Each row was made from one small tree. The marks that hang from a mark follow it in brackets, in alphabetical order. Every link used is in the known rows. Write each row's tree.
Known rows
pesaz[besilap mono[zekira[nado]]]: [  2 -12   8 -11 -11   5  -6  -6  -1 -16   2   0  -1   2  -3 -12   7   2
  -3  -4  -7  -4  13 -14  -4   5   3  -2 -10  -1  -3   8   2   4  -1]
darozo[lezuk]: [  0  -3   4 -15  -7  -2  -2   3  -1  -7   1  -6   1  -8   4   1  -1   3
  -8   9  -3   5  -3  -5   0 -12   2  -4  -3   6   1  10  -8   1   0]
zekira[lezuk[darozo[rame]] mono nado[kogef]]: [ -3   5  18 -22   3 -14   3   1  10  -3  14  -6   7  -7  -5  -3   5  -2
  -2   4  -5   1   7 -12  -1   3  -5  -3  -5   1  -4  14   2 -14  -4]
mono[pesaz zekira[besilap nado]]: [ -1  -6   0  -8   6 -13   5  10  -7 -17  13   6  -3   8   1 -18   8  -8
  -1   2  10  13   6  -8  -5  14 -11   2 -21  -3  -9  13  -4   4  -5]
bura[nado]: [-10   0   3  -9  -7   0   1  -1  -2  -3   3  -2  -5  -4  -3   4  -5   1
   3   0   0  10  -3   7   3  -2  -1   5   3   3  -2   6  -5   4  -4]
lezuk[darozo zekira[besilap mono nado[kogef]]]: [ -2  -6  14 -31  11 -17  -3  13  10   1   9  -3  11  -7 -13   0   4  -3
   2   6  -5   1  -1 -13  -1  -3  -3   1  -9  -6  -6  17   3  -4 -13]
zekira[lezuk mono[pesaz] nado]: [ -8   8  10 -28   4 -10   5   6  -5  -9  16   6   0  -5  -1 -14   9  -1
   1   8   5  12   0  -2 -11  16 -17   0 -14  -4  -8   7  -5  -7  -2]
sotofo[darozo[lezuk[zekira]] rono[rame]]: [ 15  -4  14  -7  -8  -4  -3  12  -9  -3  -6  -4   2  -6   2   2 -19   5
 -15  11   1  -4  -1  -5  -1 -17   3  -4  -2 -10   1  23 -10  -2  -6]
rono[rame]: [ 3  2  7  5 -6  1 -2  2 -1 -8  0 -6  3  0  3  5 -7  5 -7 -7  0  1 10  1
  3 -2  1  0 -1 -1 -3  8  1 -5  2]
zekira[lezuk]: [ -5   4   2 -11  -5  -2  -3  -7  -1  -4   5  -2   1  -9  -2  -2  -1   3
  -3   3   0   6  -1   2   1  12 -10   0  -5   0  -3   9  -4  -4   3]
besilap[zekira]: [ -3  -2   1 -16  -1   4  -7   7  -3  -6  -4  -8   0  -9   6   5 -12   2
   0  -2  -3  -2  -8  -1  -3  -3 -12  -4  -3   3  -4   7  -3  -4   1]
besilap[zekira[lezuk[darozo]]]: [ -3  -3   3 -22   0  -2  -4   2   4   1   1 -12   2 -11   2   3 -10   2
  -1   3  -6   3  -5  -1  -2   2 -19   1  -1   5  -5  11   1  -6   3]
darozo[lezuk[zekira[besilap mono]] rame]: [  2 -10  22 -16   3 -11  -5   9  -4   1   2  -8   4 -14   5  -3  -7   0
   1   3  -8   9  -8 -15  -6 -20  -2  -8 -16  -5   5  22  -7  -6 -12]
bura[nado[kogef]]: [-12   6   2 -10 -11  -1   2  -2   4  -5   0  -4  -2  -8  -4   8   5  -2
  -2  -2  -2  10   0   4   9  -2   3   4   8   2  -2   6  -5   1  -3]
sotofo[rono]: [  3  -1   2  -8  -6   1  -7   6  -3  -6   0   0  -3  -2  -6  -5 -11   3
  -6   3   1  -3   0  -1  -2   0   0  -2   0   6  -4  15 -10  -3  -1]
pesaz[mono[zekira]]: [  2 -17   8  -3  -8  -2  -8  -2  -3  -9  -1  -2  -3   7  -1  -7  -3   1
 -10  -2  -5   3  12  -7  -5  -5   4  -2  -8   0  -1   7  -5   4   3]
darozo[lezuk rame]: [  3  -8  11  -5  -7  -2   0   3  -2  -6   1 -10   1 -10   9   1  -7   3
  -6   2  -6   3  -2 -10   0 -19   4  -8  -6   8   6  16  -7  -3  -1]
mono[zekira[besilap nado[bura kogef]]]: [ -6  -1  -6  -6   4 -13  -2   4   6 -12   7   1   1   2  -3  -6   4  -5
  -4  -2   3  -3  11 -12   4  12   1  -4  -9  -5  -7  12  -1  -4  -8]
besilap[pesaz zekira[lezuk mono nado[bura]]]: [-10   3   4 -31   6  -2 -14  15  -2  -1   7  -8   1 -11  10  -1   4   2
   4   4  -1  -7  -8  -6 -16   9 -22  -5  -8  -2  -9  10  -2 -20  -3]
zekira[lezuk[darozo[rame]] mono]: [  1  -2  19 -14   3  -9  -2   3   5   5   9  -8   1  -5  -3  -4  -8   2
   1   2  -8  11   5  -6  -4  -2  -7   0  -6   0  -1  13   1 -11   1]
zekira[besilap[pesaz[mono]] nado]: [ -4 -20  12 -12  -1  -1 -10   7  -4 -15  12  -2   3   5   2  -5  13   5
  -7   3  -2  -7  -1 -12 -11   2 -14  -1  -8  -3  -9  15  -4  -3 -12]
darozo[lezuk rame sotofo]: [  6  -5  15  -6 -12   0   2   5  -2  -7  -4 -13   2 -14  16   1 -14   2
  -2   5  -7   5  -7 -11  -5 -15   3  -9  -2   6  11   9 -12  -7  -1]
lezuk[zekira]: [  0  -6   3 -16  -1  -2  -8   2  -1   0  -3  -2   4 -13  -5   3  -7   2
   1  -1  -1   1  -7  -3   2  -5   2  -2 -10   1   1  12  -3   0   0]
zekira[besilap lezuk mono nado[bura kogef]]: [-13  11   5 -23   6 -14  -1   2   9  -6  14   1   4 -10  -4  -6  10  -1
  -3   4   0   1   3 -10  -4  22 -15  -4  -6 -13  -9  12  -2 -16 -15]
mono[zekira]: [ -1  -3   1  -2  -2  -5  -7   3  -4  -9   1  -3  -2   5  -1  -5  -4  -2
  -1  -1   2   5   9  -2   2   3   6  -1 -11   3  -3   8  -3   3   6]
mono[zekira[besilap[pesaz] lezuk]]: [ -5  -3   4  -2   2 -10 -12   1  -6  -6   8  -7  -2   5   1  -9  13  -2
  -2   4   0  11   7  -4  -2  15 -15   1 -16  -6  -8  17  -4  -4   1]
besilap[zekira[nado[kogef]]]: [ -8   4   1 -22  -1  -1  -2   7   2 -13   0  -6   6 -13   4   5   0  -1
  -2  -2   0 -10  -6  -7   0   3  -9  -5  -2   3  -6   8  -2  -5  -3]
mono[pesaz[besilap] zekira]: [  6   1  -3  -8  -7   0   0   4  -5 -10   1   0  -7   1   2 -14   9  -2
   0  -3   0  18  10  -8   0   7  -2   2 -14   0  -2   7   0   6   7]
zekira[mono[pesaz[besilap]] nado]: [ -1   6   9 -27  -1  -1   2  11  -4 -13  12   4  -1  -5   0 -13  10   0
   7   2   1   7   1  -9 -10   9  -8  -1 -12  -2  -7   4  -1  -2  -4]
kogef[nado[bura]]: [-2 -2 -7 -1 -7  2 -2  8  2  3 -5 -1 -8 -6  4  4 -9  5 -7  7  7 -1 -2 -6
  2 -7  2  4  2  3  0  7 -3 -4  0]

Which tree is each row?
[  5 -12   7  -5 -14   6 -10  -7  -2 -11  -3  -3  -4   2  -2  -9   4   3
  -5  -6 -11   3  14 -12  -2   0   3  -1  -8  -2   0   8   0   5   3]
pesaz[besilap mono[zekira]]
[ -7  -2  13 -34   7  -5 -12  16  -1  -1   9 -12   4  -4   5   0   7   1
   4   9  -3  -3  -6  -5 -13   3 -24   1  -6   3 -11  13   2 -14  -1]
besilap[pesaz zekira[lezuk[darozo] mono nado]]
[ 12   2  13 -12 -13  -3   0   8  -4  -1 -13  -9   6 -17   6  -1 -17   1
  -8  10  -4   1  -4  -6  -4 -14   4  -5  -2   0   7  16 -13  -9  -5]
darozo[lezuk[zekira] sotofo[rono[rame]]]
[  1 -22  11 -15  -1  -1 -16   6  -4   0  -1  -5   4  -6  -3   1   7   5
  -6   0  -7   2  -7 -11  -7  -9 -10  -1 -12  -6  -2  18  -5  -2  -8]
lezuk[zekira[besilap[pesaz[mono]]]]
[  2  -8   8  -8 -14   4  -8 -14  -1  -8  -1  -3  -3  -2  -4 -12   8   3
  -7  -2 -12   7  14 -10  -2   9  -5   0 -10  -4  -1  10   0   0   3]
pesaz[besilap mono[zekira[lezuk]]]
[ -5  -2  11 -23   3   3 -17  20  -7  -3  -3 -13  -1  -4  11   4   3   4
   4   1  -3   0 -10  -3 -13  -7 -15  -3  -6   2  -7   8  -3 -10   1]
besilap[pesaz zekira[mono]]
[ -6  10   9 -26  -5   7  -8   0  -1  -4  -1  -9   0 -15   3  -4   0   4
   8  -1 -10   5  -5  -4  -7  11 -19  -2  -6  -5  -5   7   2  -9   0]
pesaz[besilap[zekira[lezuk mono]]]
[  8   5  10  -6  -8  -4   2   1   5   2   0  -8   3  -5   0  -3 -14   2
  -8   7  -4   5   8   0  -1   7  -9   3   5   1  -1  13  -4 -12   2]
zekira[lezuk[darozo[sotofo[rono[rame]]]]]
[ -6 -14   4 -16   0  -4 -11   0   2  -6  15  -1   2  -3   1  -7  12   5
 -11   5  -2  -6   1 -12 -10  14 -22  -2  -6  -7  -9  17  -4 -12 -12]
zekira[besilap[pesaz[mono]] lezuk nado[bura]]
[ -5  -4  -3 -21   5 -10  -3   6   7  -3   4   1   8 -15  -6   3   1  -1
  -3  -1   0  -6  -5 -12   4   5  -2  -4  -9  -7  -3  15  -1  -6 -14]
lezuk[zekira[besilap nado[bura kogef]]]
[ -1  -5  10 -14   1  -8   3  -2   5  -4  15  -5   6  -6  -2  -4  -5   0
  -2   4  -2  -2   3  -7   1   5  -8  -1  -5   7  -4  17   2  -8  -1]
zekira[lezuk[darozo[rame]] nado]
[ -3   2   2 -22  -6   9  -6   3  -3 -14   1  -6   3 -13   3  -1  -2   3
   7  -3  -6  -9  -6  -7  -3   7 -11  -3  -5   3  -6   8   3  -2  -2]
pesaz[besilap[zekira[nado]]]
[  0 -11   2 -24 -10  12  -8   0   3  -9  -1  -4   0 -12   5  -2  -5   6
  -3  -6 -12 -13  -1 -15  -8   0 -10  -5  -1   0  -3   7   2  -5  -7]
pesaz[besilap[zekira[nado[bura]]] mono]
[  9 -11  14  -4  -7  -1  -1   9  -7  -8   2  -8  -1  -5  12   5 -14   5
  -9   6  -3   2  -5 -10  -1 -18   3  -8  -3  -4   6  15  -8   3  -3]
sotofo[darozo[lezuk rame]]
[  7  -7   4  -6   1 -13   5   3  -1  -1   8  -5  -5   3   3 -14   1  -6
  -5   1   1  24  12  -8  -1   2  -8   3 -16   4  -1  15   0  -2   9]
mono[pesaz zekira[lezuk[darozo[rame]]]]
[ -1  -6  -2 -28   0  -7  -2   6   1  -1   2  -2   5 -19  -1   1  -6   1
  -3  10   0  -6  -8 -11  -1 -12   5  -7 -10   4   2  14  -5  -4  -8]
darozo[lezuk[zekira[nado[bura]]]]
[  2   1  -3 -13  -4  -2   3   5  -6 -17   8   3  -4   1   0 -17  12  -5
   3  -1   4  10   9 -10  -2  12  -3   2 -17   2  -5   8   1   5   3]
mono[pesaz[besilap] zekira[nado]]
[ 14  -8  14  -5  -7  -2  -1  11   4   1  -1 -10   0  -4   3  -2 -24   1
  -3   1  -6   1   1 -10  -4 -10   3  -3   5   9   6  15  -6  -9   0]
lezuk[darozo[rame sotofo[rono]]]
[ -5  -6   3  -3   6 -11  -3   5  -4 -16  12   1   0   8  -3 -11   1  -4
   1   2   6  -1   7  -6  -1  13  -3  -2 -16  -3  -8  13  -3   2  -6]
mono[zekira[besilap nado]]
[ -4  -2  10 -11   3 -14   4  -3  10  -7  15  -6   8  -7  -5  -3   7  -2
  -7   2  -5   1   4 -13   6  10 -15  -1  -4  -2  -6  21   2  -9 -11]
zekira[besilap lezuk[darozo[rame]] nado[kogef]]
[ -4 -12   7 -19   6  -6 -11  10  -5  -7   8  -2   6  -7  -3   0   8   1
   2   4   1  -5 -10  -8  -4   2 -11  -1 -15  -4  -6  19  -3  -3 -10]
lezuk[zekira[besilap[pesaz] nado]]
[ -9   8   2 -29   3  -4  -5  15   6  -6   1  -4   3 -12   5   3  -5  -1
   1  -2  -1  -9  -4  -9  -6   1  -7  -8  -1  -2  -7   4  -1 -13  -7]
besilap[zekira[mono nado[bura kogef]]]
[ -3 -19   9  -5  -1  -7  -4  -1  -3 -16   8   2   0  10  -2 -12   1  -1
  -8   0  -2  -1  10 -10  -7   4  -4  -3 -13  -4  -7  12  -4   3  -8]
pesaz[mono[zekira[besilap nado]]]
[ -1 -21  11  -7  -4   2 -14   5  -4  -7   5  -7  -1   4   2  -2  11   7
 -10   0  -6   3   0  -9  -9  -3 -14   0  -5  -4  -6  14  -6  -2  -7]
zekira[besilap[pesaz[mono]]]
[ -6  -9   5 -12   4  -3  -9  10  -5 -14  15  -4   3   3   1  -2  13   3
   0   5   3  -6  -5  -7  -5   8 -14  -1  -9  -1 -10  16  -4  -4  -9]
zekira[besilap[pesaz] nado]
[ -1  -5  11 -24   7 -11  -3  13  -5   0   3   3   1  -8  -3  -8   2  -2
   4   2   0  18  -8  -7  -9  -2 -12   0 -19 -11  -3  13  -6  -1  -9]
lezuk[zekira[besilap mono[pesaz]]]
[  6 -10   8 -19  -3  -3  -4   9  -6  -4  -3  -5   3 -11   3   8 -12   5
  -7  13   0   2 -11  -7  -1 -17   2  -5  -7  -8   3  14  -9   7  -2]
sotofo[darozo[lezuk[zekira]]]
[ -1  -3  11 -36   2 -11   3  13  -4  -4   4   1   3 -14   1  -7   4  -3
   0  13   2   8  -8 -10  -9 -13  -1  -4 -17   0   0  13  -8  -1  -7]
darozo[lezuk[zekira[mono[pesaz] nado]]]
[ 11  -2  24 -18  -8  -7  -3  14  -5   3  -8 -10   1 -20   8  -6 -21  -1
   1   9  -8   4 -11 -13 -12 -20   5 -11  -8   1  12  19 -16 -14  -8]
darozo[lezuk[zekira[mono]] rame sotofo[rono]]
[ -5 -15  11  -9  -4  -2 -13  -4  -3  -5   8  -6   1  -1   1  -5  15   5
 -11   4  -7   7   0  -7  -9   8 -24   1  -7  -8  -8  17  -6  -6  -5]
zekira[besilap[pesaz[mono]] lezuk]
